Each row was made from one small tree. The marks that hang from a mark follow it in brackets, in the order of their numbers. Every link used is in the known rows. Write each row's tree.
Known rows:
Z980{Z650{Z565{Z2 Z189 Z242 Z257 Z580}}}: [ 18   5 -15   9 -23 -49  12  -5 -15   9  10  -5 -22 -15  -9  13  12   4
 -10  12  10  -3]
Z362{Z695}: [-16  -3 -10  11 -26  -5  -4  -4 -13  -3   9  -1 -35 -26  -3 -33  25   2
  41   7  -3  19]
Z565{Z650{Z980}}: [ -3 -13 -10  13 -17 -18  -8  -4 -19 -14  11   0 -26 -30  -1 -32  25   4
  47   7  -5  -2]
Z650{Z565{Z2 Z257} Z980}: [-20  -5 -21  11 -19 -47   2 -11 -16   3   6 -10 -30 -17 -10  -5  23  10
  28  14  14   3]
Z242{Z565}: [ -8 -10 -17   8 -18 -30   6  -2  -8 -10   7 -11 -36 -18  -5 -25  27   1
  39  14   1   6]
Z650{Z565{Z2 Z189 Z242 Z257} Z980}: [ -5  -6 -21  10 -20 -37   5 -11 -13   3   7  -6 -25 -16  -9   5  17   8
   8  18  10  -1]
Z257{Z565{Z189}}: [-29  -3 -17   8 -19 -19   0 -11 -14 -10   5  -1 -32 -13  -6 -25  19  -2
  32  14  -4  -8]
Z650{Z565{Z2 Z189 Z257 Z580} Z980}: [-17   1 -19  10 -17 -38   7 -17 -10  12   7  -1 -25 -13 -11   7  16   4
   3  13   2  -2]
Z189{Z565{Z2 Z242 Z257 Z580 Z650}}: [  4   9 -17   5 -22 -34  11  -2 -20   2  11   7 -25  -8  -7   8   9   4
 -15   5  18  -4]
Z257{Z565{Z2 Z189 Z580 Z650}}: [-34   3 -23   6 -20 -15   4  -7 -11 -10   9  10 -23  -6 -12  -5  12  -1
   6   9  -9 -17]
Z2{Z565{Z189 Z242 Z257 Z650}}: [ -3   3 -19   5 -18 -14   4  -9  -4   1  12   6 -29 -16   3 -16  15   3
   5   4  -2 -12]
Z980{Z650}: [ 12  -7  -7  12 -22 -41  -5   1 -22 -10  10 -11 -31 -30  -1 -29  24   3
  48   6   0   3]
Z2{Z565{Z189 Z650}}: [-22  -1 -25   6 -17 -10  -4 -10  -6  -8  10   4 -30 -15   2 -27  27   4
  28   4 -17 -12]
Z565{Z2 Z189 Z257 Z580 Z650}: [-20  10 -15   6 -22 -22   9 -12   0   6  12  15 -18 -14  -5  -7  11  -1
  -6  -2 -10  -8]
Z2{Z565{Z189 Z242 Z257 Z580 Z650{Z980}}}: [ 11   0 -15   9 -13 -15   3  -7 -11   7  14   7 -29 -19   1  -1   8   2
  -4   7  -3 -15]
Z362{Z565{Z2 Z189 Z242 Z257 Z650} Z695}: [-22   8 -22   5 -27  13   7  -6  -7   5   7  17 -25 -15  -1  -8   9   2
   6   5  -6   3]
Z242{Z565{Z2 Z189 Z257 Z580 Z650}}: [-27   3 -23   4 -18 -25  15 -11   8   6  11  10 -21  -9  -6  -2  13  -2
  -2   4 -11 -10]
Z580{Z565{Z189 Z242 Z257 Z650{Z980}}}: [ -4 -11 -16   9 -14 -17   3  -9  -5  -5  11   3 -19 -26   2 -14  12  -1
  22  12  -2 -15]
Z654{Z565{Z257 Z580 Z650}}: [  1   3  -3   7 -15 -27  10 -10  -6   5   8   7 -32 -16   1 -16  14  -4
  13   5   6   4]
Z257{Z565{Z242}}: [  3  -6 -10   9 -22 -26   3   4 -26 -16   7  -8 -37 -14 -10 -15  15   2
  25  19  18  -1]
Z257{Z565{Z2 Z189 Z242 Z580 Z650}}: [-10   1 -19   6 -22 -14   7   1 -15 -13  10   9 -23  -6 -13   5   7   0
  -9  13   0 -16]
Z565{Z2 Z189 Z242 Z257 Z650}: [ -8   3 -16   6 -26 -21   7  -7  -3  -4  12  10 -18 -17  -4 -10  12   3
  -1   3  -2  -8]
Z580{Z565{Z2 Z189 Z242 Z650{Z980}}}: [-13 -15 -28   9 -19 -19  -2   0  -8 -21  11   0 -18 -20  -7  -1  17   5
  23  16  -8 -15]

Which tree is each row?
[  1   2 -17   7 -25 -45  12  -3 -15   1   6  -9 -30 -12 -12   1  19   9
   4  16  24   7]  Z650{Z565{Z2 Z242 Z257}}
[-21 -11 -26   9 -15 -21   2  -5  -2  -7  11   3 -22 -16  -7  -1  18   2
  17  10 -18 -12]  Z242{Z565{Z2 Z189 Z580 Z650{Z980}}}
[  6  -1 -12  10 -21 -23   5  -5  -9   2  14  11 -18 -20  -6   6   5   2
 -10   5  -4 -10]  Z565{Z2 Z189 Z242 Z257 Z580 Z650{Z980}}
[-22  -4 -24   5 -24 -15   2  -1 -14 -19   9   6 -23 -10 -11  -7  13   3
  10  14  -1 -16]  Z257{Z565{Z2 Z189 Z242 Z650}}
[  1  -9 -16  11 -19 -24   0   8 -28 -16  11   1 -28 -13 -15   8   7   5
   8  17  11 -13]  Z257{Z565{Z2 Z242 Z580 Z650{Z980}}}
[-17 -11 -19  12 -20 -26  -8   0 -17 -16  11   0 -24 -24  -6 -17  23   9
  38   6  -5  -4]  Z565{Z2 Z650{Z980}}
[ -5   6  -5   8 -16 -29  12 -16   0  11   6   4 -33 -12  -1 -10  12  -6
   7   8  -2   5]  Z654{Z565{Z189 Z257 Z580}}
[-34   0 -24   5 -21 -33   7  -5  -1  -7   9   1 -22 -14  -5 -13  17   3
  24   5   3  -9]  Z580{Z565{Z2 Z257 Z650}}
[ 30  -2  -3  10 -21 -16   7   6 -19 -10  13   5 -27 -22  -5 -14  16   0
   3   7   6   1]  Z565{Z242 Z580 Z650}
[ 13  -3  -7   8 -19 -15   6   5 -25 -13  11   4 -30 -14  -9 -10  11  -1
   6  14  13  -8]  Z257{Z565{Z242 Z580 Z650}}
[ 27   3 -11  10 -24 -58  12   3 -22   6  10 -10 -27 -16 -11  13  13   7
  -3  12  23   2]  Z980{Z650{Z565{Z2 Z242 Z257 Z580}}}
[ 17   6  -7   8 -19 -28  17 -12 -12  12   8   0 -27 -14  -7  -1  15  -1
 -13  15  12   3]  Z650{Z565{Z189 Z242 Z257 Z580}}
[  3   8 -11   6 -25 -21  12  -5  -4   3  13  13 -18 -14  -6   2   6   0
 -21   3  -2  -8]  Z565{Z2 Z189 Z242 Z257 Z580 Z650}
[  0   1  -9   7 -16 -37  16  -5  -4   9   9  -4 -35 -15  -5 -11  14  -4
  12   9   8   5]  Z242{Z565{Z257 Z580}}
[-18   9 -21   7 -29   3   9  -5  -9   8   5   8 -31 -12  -5  -2   7   3
   5  10   0  10]  Z362{Z565{Z2 Z189 Z242 Z257} Z695}
[-16  -5 -11  10 -15 -15  -3 -18  -6   1  11   9 -20 -29   4 -31  18   0
  31   2 -12  -9]  Z565{Z189 Z257 Z650{Z980}}
[ 16  -9  -4  12 -18 -23   0  -3 -18  -4  13   2 -25 -31   1 -21  14   4
  23   7  10  -3]  Z565{Z242 Z257 Z650{Z980}}
[ -9 -10  -8  10 -13 -28  -2 -12  -9  -2   8   1 -31 -25   4 -24  19   1
  42   9   4   1]  Z654{Z565{Z257 Z650{Z980}}}
[-11  -7 -14   8 -10 -18   8 -15   0   8  12   7 -23 -22   1 -13  14  -5
  17   7 -12 -12]  Z242{Z565{Z189 Z257 Z580 Z650{Z980}}}
[ 21   9  -7   7 -19 -38  13  -5 -25   8   9  -1 -34 -12  -5  -1   9   0
  -7  10  24   5]  Z189{Z565{Z242 Z257 Z580}}
[ -7  -9 -24   7 -23 -26   4   8 -10 -22   9  -3 -24 -15  -9  -4  19   6
  19  13   6  -7]  Z580{Z565{Z2 Z242 Z650}}
[  5 -10 -11  11 -14  -8   0  -3 -23 -11  12   7 -25 -19  -7  -7   8  -2
  10  17  -1 -17]  Z257{Z565{Z189 Z242 Z580 Z650{Z980}}}
[  4   8 -16   7 -23 -36  17  -9  -9  10   8   0 -25  -7 -13  13  12   3
 -22  14  12   2]  Z650{Z565{Z2 Z189 Z242 Z257 Z580}}
